Each row comes from the steps of one path. Every step used is in the known rows, and no mark comes twice. Write the path behind each row, first mark first.
Known rows
c-v-r: [ 12  -4   6  -7  13  36 -11   3   2 -29  -5   5 -16 -18  -9  -2   8 -23
 -46 -12   1 -12  -5 -15 -12 -47  16  -6 -51  20 -25   3  42  14 -18]
n-r-x-d-e-p: [ -4 -28  22  -2 -33  -9 -23  16   6  18   4   5 -49  -8 -24   1 -25 -35
  27 -15 -36   5 -36  -9  -2  33  -4  -3 -43  -5  59 -40  40   2 -45]
q-d-x-c-v: [ 18  16   7 -50  22  38  19   4 -41  -2   5  11 -24 -21  37  17   0 -21
 -79 -16  -1 -17 -18  12 -20 -39   3 -26 -26  -2   0 -14  49  31  18]
c-v-d-n-r-x: [ -3  -2  21  -1 -16 -11   2  15   0 -29  22  30 -32 -29 -46 -12   2 -33
  -7 -38   8 -21 -15 -15 -20 -29  34 -16 -46   8  11  -7  64  20 -41]
v-d: [ -9  -8  16   9   5 -21   3  10   1  -6  -8  13 -13 -25 -13   2  18 -15
  -4  -4  -8 -13  -4 -11   6  -2  12   3  -3  -9 -14  -1   6   6 -11]
c-v-d-x: [ -2  -1  17   3  23 -20  12  13 -13 -14  -2  23 -21 -28   9   4  21 -23
 -37 -14  -3 -21 -14  -7 -13 -21  25  -5 -21 -14  -7 -13  42  30  -9]
x-r-v-c: [  7 -15   8 -24  41  31   1   6   7 -45  11   0 -30 -19   2   1 -24 -32
 -44 -19   3   7 -21   4 -18 -52   4   0 -44  52  27  -2  40  57 -24]
p-e-d-x-r-v: [ -1   7  -4 -24  28  28  34   1 -34   1   4 -14   1  -6   3  -2  -7  -7
 -54  -2  27  -7 -13   9   0 -28   8  17 -51   7  51  -3  49  34  -4]
x-d-v-c: [  2  14  -5  -1  30 -20  20   1  15  -1   1   6 -30 -31   3 -14   4 -13
 -35 -19   8  12 -28  -4  -5  -1  11  -1  -3  37  39 -26   5  26 -11]
d-n: [ -5  10  -5  -2  -2   4  10   0 -10  19  19   3  -4   0 -31 -24  -4   5
  -9  -3  14   1   6   5   6   9  11   4   1   1  12  -1   6 -25  14]
e-d-x-r: [  3   5 -15 -24   1  21  25  11 -29  24   5   0   0   2  -6  -7  -7 -19
 -49  -1   8  -9 -16   0   3 -23  16   7  -5  -5  33 -12  36  24  10]
d-e: [ -4  -1  -1  -5   0  14 -13  13  -6  29  13   8  -2   0  -7  -7   1  -7
   1   9 -24   3  -3   8   8  16   3  -7 -11  -4   3  -9   9 -20  15]
c-v-d: [  4  -1  20   9  23 -17 -10   8  -4 -23 -22  11 -11 -31  -8   8  26 -18
 -17 -15  -9 -24  -1 -11  -8 -26  14  -2 -27  -6 -30   4  38  22 -21]
v-r-n: [ -6 -23  -3   4 -21  34   2  10  23 -31  15  12 -17  -4  -5  -9  -3 -15
 -17  -5  -3  -5  -2 -31  -9 -15  25  -3 -48  20  18  17   7  31  14]
r-x: [  1  -7   3  -3 -34   6   5   6  12 -22   8   8  -9  -2   3  10  -1  -4
   1  -2  -6  -4 -10  -7 -10   3   4 -10  -2   6  27  -5  18  13 -16]
p-e-d-x: [  3   7 -11 -17   9   7  35   1 -34  26  -4  -6  17   5   3  -2  18  12
 -25  11  28  -9   4   8  10   3  11  10  -4 -16  46 -11  13  -5  14]
e-d: [  6   5 -12  -7 -13   7   4   1 -21  20  -4  -5  21  -1 -12   5  14  13
  -5  -1   4  -6   4   2  12   3  11  -1   3  -5  17  -4  17  -7  12]
d-x-c: [  4   5  -2 -38  11   4  18  13 -15   0  12   4 -23   2  32   5 -12 -13
 -53 -10   7   2 -24  11 -14 -13   2   2   1   0  15 -25  20  17  11]
v-r-x-d-e-p: [ -2 -33  20   0 -35  20 -18  20   9   5  -6  12 -55 -17 -26   2  -3 -39
 -19   2 -45  -6 -33 -23   5  26   5   4 -53   7  49 -29  40  -5 -29]
p-e-d: [  9   8  -8  -5   7  11  10  -3 -29  17 -21 -13  24  -1 -13  -2  27  16
 -10   9  21  -8  13   5  17   1   2   6 -10  -4  25   4   8  -8   4]
r-x-c: [  5  -5   4 -35 -24  13   1  14   6 -25   2   3 -22  -4  18  24  -5 -13
 -30 -12  -5  -6 -25   0 -19 -17  -2  -4  -8  20  24 -17  31  24 -16]
x-r-v-d-e: [-22  -9  21  -1  22   6 -11  23  -4  -2  13  11 -29 -33 -15  -1  -3 -34
 -28  -9 -30  -4 -16  -5   1 -18   6   0 -58   7  -9  -1  54  27 -14]
r-v-c: [  5 -14   6 -10  26  15   5   1   6 -38  20   3 -15 -20  11   9 -11  -8
 -23 -13   4   6 -15   8 -14 -20   2  -9 -36  39  30 -12  30  32 -12]
e-d-n: [  0  14 -17 -10 -16   9  14   3 -31  33  13   3  16  -6 -44 -22  10  13
 -13  -2  16  -8  11   8  19  12  21   4   4  -4  32  -4  25 -28  26]
d-n-r-v-c: [ -1  -9   3 -20  19  12  14   0   0 -26  48  10 -34 -13 -29 -23 -37 -16
 -11 -33  24  14 -15  14 -15 -30  20 -10 -49  43  45 -15  38  16 -17]
x-d-e: [ -5   5   6   9   8  -8 -19  13   0  36 -13   5 -12 -14 -13 -10   9 -16
   2  -2 -31   8 -13   3   7  36  10   2 -17   3   6 -22  19 -13  -8]
x-d: [ -4   6   4  17   5 -22  -3  -2   7   9 -22   0 -10 -18  -6  -8   6  -8
   1 -12  -8   0  -7  -6  -2  26   5  12  -5  11   3  -9   5   7 -17]
p-e-d-v-c: [ 13  17 -16 -25  36  15  35   0 -18   3   6  -9   1 -15  -3  -3  24  15
 -46   4  42   1  -2   3  12 -25   8  -3  -6  23  61 -15  11  11  14]
x-r-n: [ -1  -8  -1  -1  -3  24  -5   9  20 -22   7   1 -10   0  -3 -12 -13 -21
 -18  -5  -6  -2  -3 -22 -11 -25  13   2 -32  19  21  17  10  49  11]
e-d-v-c: [ 11  11 -21 -21  10  10  28   4 -11   6  16   2  -1 -18  -4   2  12   8
 -39  -8  20   1 -13   4  10 -16  16 -15   7  23  51 -20  24  15  21]

Write each row's path
[-17  -5  20 -26  17 -16  24  15 -12 -27  14  13 -38 -31  32  18  -6 -18
 -47 -21  -1 -11 -32   2 -17 -15   9  -1 -37   6  16 -21  49  45 -10] : r-v-d-x-c
[ -2   0  -2 -16  16  13  21   9 -11   8   8   4 -21   5  10 -10 -19 -31
 -44  -5   5  -1 -22   0  -5 -24  10   9  -7   0  16  -4  19  30   0] : d-x-r
[ -7   7   4 -18  -7  37   0   3 -26  40  12  16  -2  -9   1   4  12  -7
  -6  16 -30  -3   5  10  13  15   1 -20  -7 -15  -2   0   8 -12  33] : q-d-e
[ -5 -21   2  -8 -39  36   7  11  18 -35   7  13 -25  -5  -7   4  -4 -22
 -24  -2  -6  -5 -16 -22  -8 -18  18 -10 -27  21  23  -2  25  11 -23] : v-r-x
[ 20   6   9 -37  -7  23 -13  14   2 -43  -6   4 -18 -17  16  27   2 -17
 -45 -23  -7 -16 -24   0 -32 -44   2 -12 -34  27  12 -20  64  36 -28] : r-x-c-v
[  5  -9  28 -33  -5  -7 -12  21   6 -56  -1  19 -43 -35  -2  23   0 -42
 -28 -47  -7 -20 -30 -14 -33 -56  19 -19 -56  19  -6 -18  75  54 -62] : n-r-x-c-v-d
[ -1  12  16  11  20 -12  -1   7 -13  -7  -2  20 -14 -34 -39 -16  25 -15
 -29 -18   5 -25   2  -4   0 -17  25   1 -26  -2 -14   4  43  -4  -5] : c-v-d-n
[-19 -10  22 -33  13 -23  22  13 -11 -31  32  17 -50 -23  21  12 -25 -31
 -26 -40   7  -8 -36   0 -23 -34  16  -6 -56   8  14 -26  52  46 -32] : n-r-v-d-x-c
[ -7   9   3   6 -29 -16   7   5  10   5   3  11 -16 -16 -34 -24   1 -14
  -6 -14  -1  -3 -14  -7  -4  28  21   7  -8  16  45 -12  25  -9 -16] : r-x-d-n
[ -2  -1  21   8  22  -3 -24  19 -11   6  -8  19 -15 -33 -15   6  31 -25
 -23  -8 -30 -21  -5  -1  -2 -10  14  -8 -40  -6 -27  -9  51   7  -6] : c-v-d-e
[ -3   7 -13 -17 -32  39  42   7  -5 -15  11  -4  -6 -10 -16   1  22   9
 -48  10  29 -11  -7 -22   9 -28  22  -6 -32  18  55  -7  33   7  -8] : p-e-d-v-r-x
[  2  -1 -12 -19   7  30  28   9 -18   2   2  -4   8   4  -1 -15   8 -10
 -45   4  18 -11  -4 -12   1 -21  23  12 -37   2  66   6  23  47  25] : p-e-d-x-r-n
[ -7  -8  -2 -10   1  18  20  12   9 -11  21  12 -20   8  13 -17 -18 -27
 -34  -5  -2  -3 -18 -15 -17 -23  19   3 -25   8  43   3  15  60  22] : d-x-r-n
[-18 -16  12   0   3  -5  20  20  10 -19  13  24 -36 -18   3 -15   0 -41
 -37  -9  -9 -17 -21 -26 -10 -21  31   4 -32  -3  27   5  22  67   8] : v-d-x-r-n
[ -9 -25  27   6   4 -14 -17  19 -17  28  -5  12 -31 -21 -19   8  11 -21
   0   8 -36 -11 -10  -6  23  20  -6   1 -20 -33  11 -17  18 -15   1] : v-d-e-p
[-13  -4   5  11 -33  17  12  10  14 -13   6  17 -35 -25 -43 -26  -1 -27
 -33 -15  -2  -4 -22 -21  -3  11  33   4 -37  30  37  -7  34 -10 -22] : v-r-x-d-n
[  0  -3   3 -11  -6 -18  22   7  31 -33  24  13 -49 -28  -6  -9 -16 -29
 -11 -36   8   9 -43 -14 -21 -12  20 -17 -19  46  68 -36  29  51 -44] : n-r-x-d-v-c
[ -7  -2   6 -30 -50  26  23  -2 -18   2  42  24 -25  -6 -34 -10 -19 -15
   8 -14   6  -3  -5  -1  -4 -10  18 -30 -13   0  36   3  24  -3  -1] : q-d-n-r-x
[  0 -18  16 -24 -10  35  -6   3 -36  43   8   5 -20  -5  -6  12   1 -10
  -6  18 -37  -5  -2   4  25  15 -20 -17 -15 -32  17  -6  11 -24  31] : q-d-e-p
[  8  14 -10 -43  27  16  31   8 -41  18  -8 -12   1  -2  16  12  10   4
 -61   0  29  -8  -6  14   1 -12   5   9  -8  -3  44 -18  30   4  11] : p-e-d-x-c
[ 19  -3  12 -43 -11  16 -13  12   5 -48   6   4 -28 -10   6  22 -19 -30
 -28 -44   1  -9 -25  -4 -40 -54  11 -17 -49  28  11 -24  70  46 -50] : n-r-x-c-v
[-17  -9  22  14   3 -21   4   1   2 -30   8  10 -13 -31   0  11   9  -4
   2 -11 -10 -12  -7  -8  -7  -5   5  -3 -36   2  -5   4  33  30 -19] : r-v-d
[-10   3  -2 -11  -9  -3   8  -1  -9  10  34   9 -15   5 -43 -34 -23 -11
  11 -21  23   7  -2   1   2  -5  17  -4 -19   5  12  -3  13 -17  -8] : d-n-r
[ -2   6 -18 -16 -10   3  25   6 -29  26   7   6  13   5   4   3   7   6
 -21   3   8  -8 -11   8   7   7  16  -3   7 -16  41 -17  21   3  24] : e-d-x
[ -2  -7  16  -2  21   1   6  19   6 -34   4  23 -33 -29   2  -6   8 -46
 -58 -20  -8 -24 -23 -26 -23 -47  35  -3 -55   5  10   7  56  83   4] : c-v-d-x-r-n
[-11  -2  -1  -6 -45  27  30  10  22 -28  28  11 -31  -9   1   3  -5 -12
 -38   1   7  -4 -26 -26  -6 -28  15 -14 -24  23  29 -12  23  21  -9] : d-v-r-x
[-11   1  -5 -11 -33  49  38  -3   9 -15  37  17 -26 -13   5 -11   2  -5
 -44   4   1  -8  -6 -34   4 -22  19 -29 -38  13  20  22   1  40  43] : q-d-v-r-n
[-12  -3  13 -25  20 -21  21  20 -14  -7   2  19 -36 -25  19  12   7 -27
 -50 -14  -4 -13 -27  -1  -8 -15  12   1  -6  -4   2 -23  26  26  -3] : v-d-x-c
[  3   4  10   3 -17  23   0  10  12 -25  -3  18 -35 -33 -45 -24   6 -35
 -53 -26   0 -16 -21 -20 -17 -13  36   0 -60  37  22  -8  68   7 -34] : c-v-r-x-d-n
[  1   1   6 -60 -39  30  19   6 -22  -7  33  20 -36  -9 -21  -2 -20 -22
 -30 -27   6   0 -15   3 -14 -24  15 -24 -19  13  32 -10  39   3  -7] : q-d-n-r-x-c
[ -8  -2   2 -12 -43   2  11   6   5  -9  40  16 -20   3 -38 -19 -24 -16
  16 -21  15   3 -12  -1  -9  -5  18 -11 -21  11  44  -9  29  -3 -20] : d-n-r-x
[-10 -11   7  -3  -4  -2   0  -7   0 -27  27  -3 -12   0  -2   2 -31  -5
  24 -27   6   6  -7   0 -18 -20  -2 -10 -48  13   8  -5  27  24 -29] : n-r-v
[ -5   3 -17 -17 -55  36  34  10   0 -13  24   7 -11 -10 -15   6   6   3
 -44   0  12  -8 -20 -24   3 -23  26 -19 -22  17  47 -12  46  14   1] : e-d-v-r-x
[ -2  22 -21 -10 -17  -2  27  -1 -19  23  11  -7  14  -9  -7   0  11  22
 -20   3  15  -4  -2  -1  12  -3   6  -5   7  -4  27 -13  18  -1  22] : e-d-v
